What can hang from each mark
Q_359: Q_421 Q_746 Q_995
Q_421: Q_128 Q_359 Q_464 Q_746
Q_464: Q_421
Q_420: Q_746
Q_995: Q_172
Q_128: Q_421 Q_746

Every row comes from one small tree of marks. The marks that hang from a mark follow it in brackets, in the order of their numbers. Every link used is in the known rows. Which tree was each row made from?
Known rows
Q_359{Q_421{Q_464}}: [  7  41   2 -11  -3   4  52 -12   3   2 -21  32 -16   8  25   2   4]
Q_128{Q_421{Q_359{Q_995{Q_172}} Q_464} Q_746}: [  9  -8   7  13  -5  -2 -11  24   6 -12  25 -10   8 -10 -24 -20 -25]
Q_359{Q_421{Q_128 Q_464} Q_746 Q_995{Q_172}}: [-10  -9  21  31 -54  -6 -41  -3  -9  19  -5 -17  14 -26 -18 -12  23]
Q_421{Q_464 Q_746}: [ 11  52 -16  -9  18   6  73  -3   3   3 -40  23 -17   5  40  21 -25]
Q_995{Q_172}: [ 17  58  30 -23  46  -6  60  -6  -7  35 -42   7 -28 -21  31  12 -40]
Q_464{Q_421{Q_128 Q_359{Q_995{Q_172}} Q_746}}: [ -6 -42 -11   0   1  -7 -38   5  -1  -5  13 -14  11  -7 -27   4   3]
Q_421{Q_128 Q_359{Q_746 Q_995{Q_172}} Q_464}: [ -2 -18   6  29 -26  -1 -48   8 -17  13 -19 -16  15 -15  -5  -8  25]
Q_420{Q_746}: [  7  40   6 -14  49   2  67 -23  -2  14 -33  15 -36   3  43  10 -35]
Q_359{Q_421{Q_128} Q_746 Q_995{Q_172}}: [-14 -13  35  11 -25 -11 -42  -7  -2  26   2 -25   8 -13 -24 -15  17]
Q_359{Q_421{Q_128{Q_746}} Q_995{Q_172}}: [ -3  -7  32   5 -10 -10 -38   0   7  14  23 -31   7 -12 -22  -8  -3]
Q_421{Q_464}: [ 17  62   0 -17  29   9  76  -9  -9  12 -38  28 -25   0  54  19 -15]
Q_464{Q_421{Q_128 Q_746}}: [ -2  15 -23 -28  22  -1  27 -10  13 -12  -2  13 -12  11  12  24 -24]
Q_359{Q_421{Q_128 Q_464 Q_746} Q_995{Q_172}}: [ -4 -15   2  19 -55  -3 -27   3  -5  19  -6 -13  13 -22 -13   0  30]
Q_421{Q_128 Q_359{Q_995{Q_172}} Q_464 Q_746}: [  3 -27 -12  18 -26   2 -33  14 -13  14 -21 -13  15 -10  -2   3  33]
Q_464{Q_421}: [  8  47   2 -35  58  -2  70 -19   4  -6  -5  28 -29   1  28  19 -46]
Q_464{Q_421{Q_359{Q_995}}}: [ -2 -13  -2 -20  46   3  22 -13  -8 -17  19  16  -8  19   5   5  -3]

Which tree is each row?
[ -3 -14   9  18 -19  -3 -16  15  -1  -2   3  -4   9 -13 -25 -27  -7] : Q_128{Q_421{Q_359{Q_746 Q_995{Q_172}} Q_464}}
[  2  -6  19  26 -38  -5 -38   5   0   9  15 -25  12 -26 -18  -7   3] : Q_359{Q_421{Q_128{Q_746} Q_464} Q_995{Q_172}}
[ 14  47  -8  -6   8   6  17   1   8  -6 -11   3 -10   2  33  18 -19] : Q_421{Q_128{Q_746} Q_464}
[ -8 -13  -9   7 -12   7  -1   7   1 -18  15  12   7  21  -9 -21  10] : Q_128{Q_421{Q_359{Q_746 Q_995} Q_464}}
[ -8 -18  -9  15 -16  10 -32   0 -12  -3  -8  -1  13  19  10  -4  43] : Q_421{Q_128 Q_359{Q_746 Q_995} Q_464}
[  2 -22 -10   7 -21   1   2  21   1   0   1   0   9  -6 -19 -14   2] : Q_128{Q_421{Q_359{Q_995{Q_172}} Q_464 Q_746}}
[  0 -28   6   5  16 -10 -47   5   5 -17  36 -22   9 -12 -31  -2 -22] : Q_464{Q_421{Q_128{Q_746} Q_359{Q_995{Q_172}}}}
[-11 -35   8  11   2 -10 -50  -3  -3  -5  13 -17  11 -12 -33  -9  -3] : Q_464{Q_421{Q_128 Q_359{Q_746 Q_995{Q_172}}}}
[ -5 -28 -11  -9  26   1 -33  -2   8 -32  46  -9   7  21 -15   2  -5] : Q_464{Q_421{Q_128{Q_746} Q_359{Q_995}}}
[ -3  -6   3  -1 -33  11 -16 -11 -12  11   8   6   4   7  19   2  58] : Q_359{Q_421{Q_128 Q_464} Q_995}
[ -6  15  -9 -12  46  -8  31 -11  17 -29  -3  24 -11  22  -9  -3 -41] : Q_464{Q_421{Q_359{Q_746}}}
[ 13  50  -6 -16  15   3  52   9  22 -19  12  17 -16   5  15  -1 -52] : Q_128{Q_421{Q_464} Q_746}
[ -2 -23 -28   4 -17  13 -19   6  -9  -3 -10   1  12  23  13   8  50] : Q_421{Q_128 Q_359{Q_995} Q_464 Q_746}
[-10 -41 -28 -14  11   4 -22  -4   3 -20  24   1   9  25 -10   9  19] : Q_464{Q_421{Q_128 Q_359{Q_995} Q_746}}
[ -9 -18  17   1 -27  -7 -26  -1   0  26   0 -21   9  -8 -17  -1  24] : Q_359{Q_421{Q_128 Q_746} Q_995{Q_172}}
[ -2 -21 -25  -5 -11  11  15  14   5 -17  11  14   7  27  -3  -7  17] : Q_128{Q_421{Q_359{Q_995} Q_464 Q_746}}
